Each row comes from the steps of one path. Every step used is in the known rows, and no mark comes twice. Write the path behind each row, first mark first.
Known rows:
R > B: [ 16.1  22.1  -5.2   5.9  -5.3  -1.4 -12.6 -27.7 -18.0   7.6   3.7   5.9
  -0.8  22.2   9.4  22.1   4.9  13.5 -26.1  38.7 -23.3  -7.4 -13.9  -1.8
 -19.4  24.4  18.4  14.7  -3.5]
X > P: [  5.0   9.4  12.8 -14.6   1.0 -21.3 -11.5 -10.1 -27.0  16.4  17.7   3.7
 -45.1   5.2  15.0  28.2   5.0  36.5  -7.7   0.8   1.9 -12.1 -18.1 -12.2
  18.7   9.8  27.5   0.8  -4.5]
V > Z > B > R > X: [-11.6  18.9  -7.2  42.4 -28.9 -37.1  26.7 -50.0 -28.4  -0.7 -36.3  -3.9
  31.2  30.9   0.5   5.6 -11.5   1.6 -10.6  17.7 -39.2  -9.0  53.6 -19.8
 -35.2  44.8  19.3  23.2   8.9]
X > Q > V > Z > B: [-21.9  21.1 -27.0 -15.1   4.5 -57.2 -14.6 -28.5 -38.4  -3.3 -25.0 -16.8
 -18.5  24.7  -5.7  -3.5   6.1   9.2   8.5 -10.7 -16.1  21.4 -14.5 -30.6
   6.6  -3.2  22.1  -1.9   0.9]
B > R > X > Z > V > Q: [ 35.5  28.8  -2.3  36.6 -36.5   9.7   2.5 -44.5  15.6 -39.8 -27.3  -8.5
  18.2   7.6   0.8   9.2   2.8  25.1  -8.1  19.6 -30.1  -3.6  24.6 -14.1
  -9.2  33.2  14.3  -3.1   5.9]
P > X > R > B: [ 36.7   4.8  13.6 -10.7   0.7  -7.3  -5.1  -5.3 -33.8  38.8  35.3  17.2
  -6.4  13.1  27.1  28.5 -18.4 -35.0 -32.1  45.4  -4.2 -37.2 -20.2  23.1
 -10.1   2.6   6.6  -1.9  -4.8]
S > P > X: [ 27.2 -26.0  24.8   3.8  22.5  12.5  47.1  27.0 -47.4  11.6  50.5   5.8
 -45.0 -10.8  20.3  24.5  -5.2 -20.5   3.2  10.0 -21.4  -9.5 -19.5  13.3
  -7.1  -3.6 -21.7  -0.8 -21.4]
P > X > Z: [ 60.1  -4.0   9.6  -4.1   3.0   9.6   9.0  15.9 -22.9   0.8  25.8   1.5
 -39.9  15.9  18.7  32.4 -16.0 -21.3   5.2   5.7  -2.4  -2.7 -21.8  15.5
   0.7   4.4   2.8 -16.8  -5.7]
S > Q > V > Z: [ -2.6   2.1 -20.2   0.0   1.6  -5.6  17.2  -1.3 -30.9 -19.0  -2.4 -21.1
 -21.8  -0.6   4.0 -58.7   5.0   9.1  12.8  -6.9 -50.2   7.0 -33.2 -26.1
  -0.4 -15.6   7.0  13.6 -25.1]
Z > V: [-26.9   9.8 -11.3   9.4   0.8   6.7  20.9 -17.0 -39.1   8.5 -32.4   0.9
 -33.1  21.4   4.3  20.2  22.1   1.1 -11.0   5.7 -35.2   4.5  13.3 -25.6
  -1.9   4.1  18.3   0.7 -27.5]
P > X > R: [ 37.5  -8.6  16.9  -6.9   1.1  -6.2   4.0  16.0 -42.1  45.1  31.0  11.2
 -23.8   4.4  25.8  30.4 -23.8 -43.8 -20.9  19.8  -6.6 -36.2 -18.9  21.4
  -1.5  -0.2   7.2  -5.9 -16.3]
B > R: [ 14.0  17.6   0.7  17.4 -25.9   9.1 -10.0 -27.4 -20.8  -5.8 -11.1   7.4
  24.1  10.7  -4.3  21.6 -15.9  -1.7 -13.5  30.1 -20.5 -18.8  -1.8   8.3
  -0.4  21.8  16.9  11.8 -12.5]
S > Q > V: [ 13.0  -1.0 -13.6  -7.8   4.5   0.5  -8.1   1.6 -18.8 -16.2   5.9 -11.9
 -20.2 -11.5   7.5 -50.1   2.0   8.3  11.9   6.9 -39.5  -2.1 -45.1  -9.0
   2.0 -21.8  19.0  14.4 -30.2]
Q > V > Z > B > R > X: [-14.1  26.2 -33.9  16.8 -27.0 -37.6  17.7 -48.8 -10.1  -0.4 -34.9  -7.3
  31.8  30.4  -5.3 -36.2  -4.9  20.9 -14.9  21.1 -37.0   0.3  32.5 -31.6
 -21.0  15.2  29.4  10.3   3.6]
P > X > Q > V > Z > B > R: [ -3.9  10.0 -11.5  -3.1  -5.3 -33.8   3.3 -27.8 -37.3 -15.8  -6.0  -8.5
   1.2  18.8  -2.5   3.7  -2.0 -30.8  11.3  16.2  -0.7  -1.6  -2.3  -4.9
   5.3 -15.2   8.2  -5.4  -6.8]
Q > V > Z > B > R > X > P: [-21.7  29.4 -25.0  -2.4 -23.3 -51.6  11.7 -56.9  -7.9  -0.5 -21.8  -2.0
  13.4  27.0   0.9 -31.5   1.0  43.6 -11.3  15.2 -18.1  -2.1  29.5 -36.9
  -2.1   5.8  34.9   1.8  13.9]
S > Z: [ 30.1  -6.1  -0.9   1.1  -1.1  -4.4   3.3  -0.1 -31.6 -15.2 -11.2  -0.5
 -19.8  20.2  14.7   5.4 -15.4  -0.9  10.6  -1.8 -45.5   8.5  -9.6   1.9
 -14.4  24.3   2.9  18.4  -1.9]
V > Z > B > R: [-20.6  16.9 -12.1  27.1 -19.1 -28.2  20.8 -43.3 -41.9  12.6 -46.2   4.1
  26.6  37.6  -4.2   6.6 -19.0  -7.0  -3.8  13.1 -34.9  -2.2  37.6 -16.1
 -16.6  41.4  17.2  21.1   1.2]
V > Q > X > Z: [ 78.5   6.1 -13.7  49.9   0.4  -3.3  -2.7  10.8  10.4  17.2  -8.1 -27.0
 -29.9 -22.7   3.2  -1.2 -11.2  37.4  -6.9   0.6 -32.0   3.6 -26.9 -10.9
  -1.3  50.4   8.6  13.1  -6.7]
S > P > X > Q > V: [ 20.0 -13.5  12.5 -24.2  26.0  -9.3  17.3  18.3 -41.7 -11.4  56.2  -4.0
 -50.2 -14.3  13.5   9.7   5.9 -10.0  14.4   4.6  -6.2   6.6 -46.1   8.0
  13.2 -36.2 -19.0 -16.3 -16.8]
V > Q > X > Z > B > R: [ 66.4  13.2 -18.2  56.4 -13.5 -20.6  -9.7 -22.4  12.4  14.0 -37.0 -13.8
  15.9 -12.6  -4.7  -6.1 -30.8  27.0  -1.9  17.6 -30.4   0.1   3.9  -2.4
  -5.4  60.4  17.0  23.3   3.9]
P > X: [ 31.1 -10.6  13.1  13.5   3.8  12.7  21.5  15.3 -36.1  17.3  26.6  -2.9
 -35.2   1.5  16.8  31.6   0.8 -30.2  -7.7  14.6 -12.3 -22.1 -14.9   7.3
 -10.3   6.2   4.4   0.7 -27.7]
Z > V > Q: [ -5.6  10.2  -6.8  28.1   4.5  18.7  18.4 -13.8 -21.8  11.0 -36.9 -12.8
 -29.3   1.7   3.9   5.5  27.6   7.4  -5.5  -0.3 -42.9   0.8   6.6 -39.7
   0.0  31.7  12.4  10.0 -34.1]

Which path is each row?
[-22.4  29.6 -27.1  -8.5 -11.0 -49.0 -19.5 -48.2 -32.4 -19.1 -34.4  -8.9
  14.1  25.9 -13.6  -5.4  -4.9   6.4   8.8   5.8 -13.6  14.2  -3.1 -21.2
  10.4  -6.2  21.7   0.4   2.6] : X > Q > V > Z > B > R
[ 22.3   1.8  -1.5 -17.8   8.9 -13.0 -10.9   6.4 -30.8  -9.6  31.5 -14.6
 -43.5  -2.3   7.0  16.5  12.2 -20.4   4.2   6.3   6.3  -5.2 -45.5   1.7
  11.2 -30.5   8.1 -15.8 -21.8] : P > X > Q > V
[-15.6   8.1 -24.3   6.4 -10.1 -19.9   9.8 -35.6 -27.8 -21.5 -35.1  -8.2
  21.7  10.2  -2.7 -62.3 -13.6  -1.5  17.5  12.2 -49.2   2.1  -1.0 -17.6
  -4.6  -6.5  16.0  25.0 -15.4] : S > Q > V > Z > B > R
[ 38.1  11.3 -17.2  23.6  -6.9 -36.5 -13.4 -13.6 -19.6  53.2   8.2   4.4
  -0.4  -4.5  12.4  10.3 -24.7  17.6 -50.5  43.3 -26.8 -24.2 -16.3  12.9
 -15.9  21.9  16.5  19.0   0.9] : Q > X > R > B
[ 58.0  11.6  -9.1  41.6  -1.5 -18.9 -13.2  -7.6  -1.4  51.8   1.4 -12.2
   0.7 -24.3   8.7  -6.3 -14.9  23.2 -40.9  34.9 -36.0 -24.4 -25.3  -4.0
 -12.4  49.8  12.5  26.3  -7.7] : V > Q > X > R > B
[ 21.1  -1.6  -6.3  21.6  -0.1 -35.4   4.3   2.2 -16.9  32.6  14.6  -9.5
 -50.7 -18.5  10.7  16.9   0.2  50.3 -21.5   5.5  -8.9 -13.6 -16.2  -8.0
   8.3  13.3  25.3  13.3  -8.4] : Q > X > P
[ 51.6  26.0   2.2  20.3 -43.1  -5.5 -12.8 -36.7   8.5 -36.4   1.1   0.8
  23.8  14.0   4.2  23.5 -18.7  21.0 -12.9  25.4 -16.1 -10.0   9.8  11.8
 -14.8  24.2  17.3  -3.4  17.3] : B > R > X > Z
[ 39.7 -19.6  19.4  -6.7  26.1 -12.1  34.6  12.5 -37.2  10.0  30.2  16.7
 -37.3  14.5  23.7  23.9 -27.1 -17.3  19.9   3.7 -13.4  12.0  -4.6  19.3
  -6.8   4.2 -15.1  -8.7   4.4] : S > P > X > Z > B
[ 12.3  14.4 -20.4  38.4   0.5  -9.1   9.4 -24.2 -13.6  41.8 -31.0  -8.7
 -12.9  -8.3   8.0  -5.9   9.3  19.0 -37.2  31.1 -42.8 -10.1   3.5 -23.3
  -7.4  31.3  11.2  16.3 -16.3] : Z > V > Q > X > R > B
[ 59.4  -9.1  -7.0  30.2   0.3 -13.8   0.5  14.3 -10.3 -17.0   7.3 -20.3
 -36.0 -22.9  11.6 -18.8 -20.0  18.7  12.3  -0.5 -41.6   5.8 -36.4  12.0
  -7.2   5.2   4.9  21.6  -9.3] : S > Q > X > Z
[ -5.7  22.3 -18.0   6.3 -11.1 -64.7  -4.1 -36.4 -17.5 -17.0 -10.2 -24.9
 -11.5  18.0   3.7  -2.8  16.1  22.1  -2.8  -2.8 -21.3   8.2   6.8 -32.7
 -23.8   5.2  25.0  -0.2  10.0] : R > X > Q > V > Z > B
[ 41.7  -1.5   4.7  12.7   9.1  25.0  25.7   6.1 -16.4  -2.3  -5.0  -7.8
 -48.5   8.3  16.2  19.3   8.9 -17.7   9.6  -1.9 -15.5   6.3  -7.4 -11.3
   6.5  11.2  -4.4 -17.6 -17.8] : P > X > Z > V > Q
[  7.5  19.0 -16.7 -24.5   1.3 -27.5 -39.1 -11.3 -22.7 -14.7   5.4 -15.4
 -29.6   4.1  -4.4   7.0  10.4  17.3   0.8  -1.5  -5.7   8.8 -48.9 -11.9
  17.6 -21.1  23.6 -11.3 -11.4] : X > Q > V
[ 19.5  21.6  -8.5  -2.4 -14.2 -38.7 -25.3 -20.5  -3.9 -28.9  20.1 -26.0
 -22.2  -3.0   4.6   6.6  21.2  28.7 -10.4   7.1 -13.7  -2.0 -26.0 -15.3
 -12.4  -9.5  25.9  -9.6   0.7] : R > X > Q > V
[ 66.0   5.4 -16.8  50.4   3.6 -27.1  -4.5  -2.1   7.1  30.2 -29.4 -19.1
 -18.5 -11.9   4.6  -4.7 -20.5  30.9  -1.5   2.0 -33.7   8.9  -6.0 -11.8
  -9.9  61.0  16.9  22.6  -0.3] : V > Q > X > Z > B
[ 19.8  10.1   3.9  14.4 -23.6 -52.6 -20.0 -50.0 -17.8 -50.5 -29.4  -0.5
  24.6  22.1   9.8  17.6 -24.4  -3.2  18.7  17.6 -33.3   3.1  29.8  11.7
 -31.4  30.4  12.9  23.7  25.6] : S > Z > B > R > X > Q
[ 31.0  22.4  -9.3   1.7 -19.7 -23.9 -25.1 -39.6 -11.6  -4.4 -38.4  19.0
  24.1  38.4   0.7  21.8 -41.6   3.9   5.8  16.5 -10.8   8.1  15.1  12.8
  -1.2  30.1  27.7   2.5  19.1] : X > Z > B > R
[ 22.4 -17.0  15.9 -10.2  22.5  15.0  52.8  15.9 -41.3  -7.8  25.1  10.9
 -58.7  12.4  20.8  23.4  -1.6 -12.8  15.1  -1.4 -19.3  18.1  -6.0   7.1
   6.4 -18.8 -24.1 -23.1 -10.1] : S > P > X > Z > V
[  7.8  17.9  -0.2  33.7 -30.5 -33.5  -4.3 -50.1  -9.8   1.0 -28.2   8.0
  40.2  19.2   4.0  17.4 -17.3   3.8 -14.1  35.3 -27.5 -21.1  42.4   1.8
 -35.6  42.0  32.9  24.1   5.3] : Z > B > R > X
[  5.1 -12.9   7.0 -14.5  24.9 -16.8  39.9  15.1 -53.5 -14.7  47.0 -12.2
 -53.8  -3.9  10.5   3.0   9.5 -10.6  14.9  -7.0 -15.1  14.8 -35.1  -7.0
   8.7 -31.5 -27.9 -16.8 -12.9] : S > P > X > Q > V > Z
[ 16.1  21.2  17.3  14.5 -36.8 -19.2 -10.0 -44.6  -0.4 -20.4  16.8   2.8
   8.7  -1.6   9.4  24.1  -0.5  38.3 -19.8  29.0  -4.9 -31.2  14.1  -1.6
  -5.6  18.0  27.2   3.9   8.7] : B > R > X > P
[  2.9  32.4 -11.5  14.5 -38.9 -31.1  -8.0 -46.4 -10.7 -46.4  -2.4 -21.7
  21.0   7.3  -9.1  -0.5  10.0  21.3 -10.5  18.4 -19.4  -4.7   0.8 -16.7
  -6.8  -0.5  16.0  -4.0   5.9] : B > R > X > Q > V > Z
[ 22.8  21.8   0.8 -16.4  -7.0 -21.8 -29.0 -25.7 -26.8  39.2   8.6  21.0
  10.1  22.4  16.5  21.3 -24.7  -1.3 -39.4  40.7 -16.4 -24.7 -20.7  12.1
  -7.2  16.3  20.4   6.7   5.8] : X > R > B
[-14.5  23.8  -0.6  32.9 -27.2 -55.5   5.1 -55.7 -31.4 -21.9 -29.2 -13.9
  23.7  25.0  -1.5  23.4  -5.0   1.5  -1.2  10.7 -26.8  -2.2  38.8 -17.6
 -27.6  33.7  15.7  15.1  14.0] : V > Z > B > R > X > Q
[-20.3  16.8 -40.5  -3.4   0.9 -34.0  16.8 -24.0 -31.2  26.7 -38.0  -5.8
  -4.4  34.9  -3.4 -33.5  -2.1  13.1  -4.6   1.0 -33.3  16.3   7.0 -38.7
  -5.2  10.6  27.8   6.9  -6.0] : Q > V > Z > B
[ 22.9  15.7  15.5  16.0 -15.1 -35.6 -18.8 -17.1 -14.3 -26.9  23.0 -23.4
 -27.2  -4.9  10.7  42.5  16.3  15.1 -10.9   2.6 -14.5 -10.3 -12.1  -5.8
 -23.9  14.1  18.3   1.5   0.8] : R > X > Q
[ 11.7   3.4 -15.2  40.3   2.2  -9.5  17.1  -4.2 -21.5  45.5 -34.7 -12.3
 -25.8 -16.3   6.1  -4.1   5.1  11.0 -27.9   8.6 -44.1 -11.2   2.8 -24.1
   1.3  29.9  11.7  14.3 -27.6] : Z > V > Q > X > R
[ 21.9  -9.0 -21.2  43.5   6.1   0.4  32.0  -2.8 -17.5  -7.3 -44.6 -21.3
 -35.0  -4.2   8.9 -18.0   8.3  15.6   6.1  -4.5 -66.8  16.0  11.0 -27.3
 -13.3  35.7  -5.0  27.1 -17.6] : S > Z > V > Q > X
[  4.9  23.7 -13.5   6.0 -14.4 -42.1  -1.0 -22.8 -15.2 -29.2  12.5 -33.3
 -24.3   6.2   3.0  -0.9  24.3  27.8  -8.8  -5.6 -22.0   5.6 -13.6 -30.6
 -14.5  -3.8  15.4  -7.1   2.8] : R > X > Q > V > Z
[ 46.9  -3.2   5.3   0.0   8.9 -15.0   5.7   0.0 -24.2  14.0   2.1   8.4
 -25.3  28.6  19.7  31.9 -24.2 -27.5  10.2   7.8  -3.6   1.2   1.0  14.1
  -9.4  15.3  13.2  -7.5   3.0] : P > X > Z > B
[ 29.0  16.4  -8.7   9.4   2.4  14.4   4.2 -12.1  -6.6  -6.5 -35.7  -8.6
 -35.3  17.9   5.9  10.7   7.6  18.7   7.1 -10.6 -28.8  22.2  -5.0 -25.9
  11.6  26.1   9.9 -11.1  -8.6] : X > Z > V > Q
[ 27.7   5.4 -29.7  28.9  -1.9 -12.6  18.9  -3.7 -13.7   8.9 -30.3  -7.5
 -44.6   8.8   2.7  13.1  -3.0  28.1 -11.9   2.0 -32.0  19.9   0.1 -11.2
  -0.6   8.9  12.9  -3.3  -6.4] : Q > X > Z > V
[ 22.5  28.5  -4.1  19.2 -39.6  -0.5   3.7 -46.3   2.3 -41.5 -22.2   3.9
  13.9  24.7   1.9  20.2  -2.2  19.7 -11.8  22.7 -23.3  -1.5  30.0  -2.8
 -11.3  12.4  17.6  -9.3   9.8] : B > R > X > Z > V
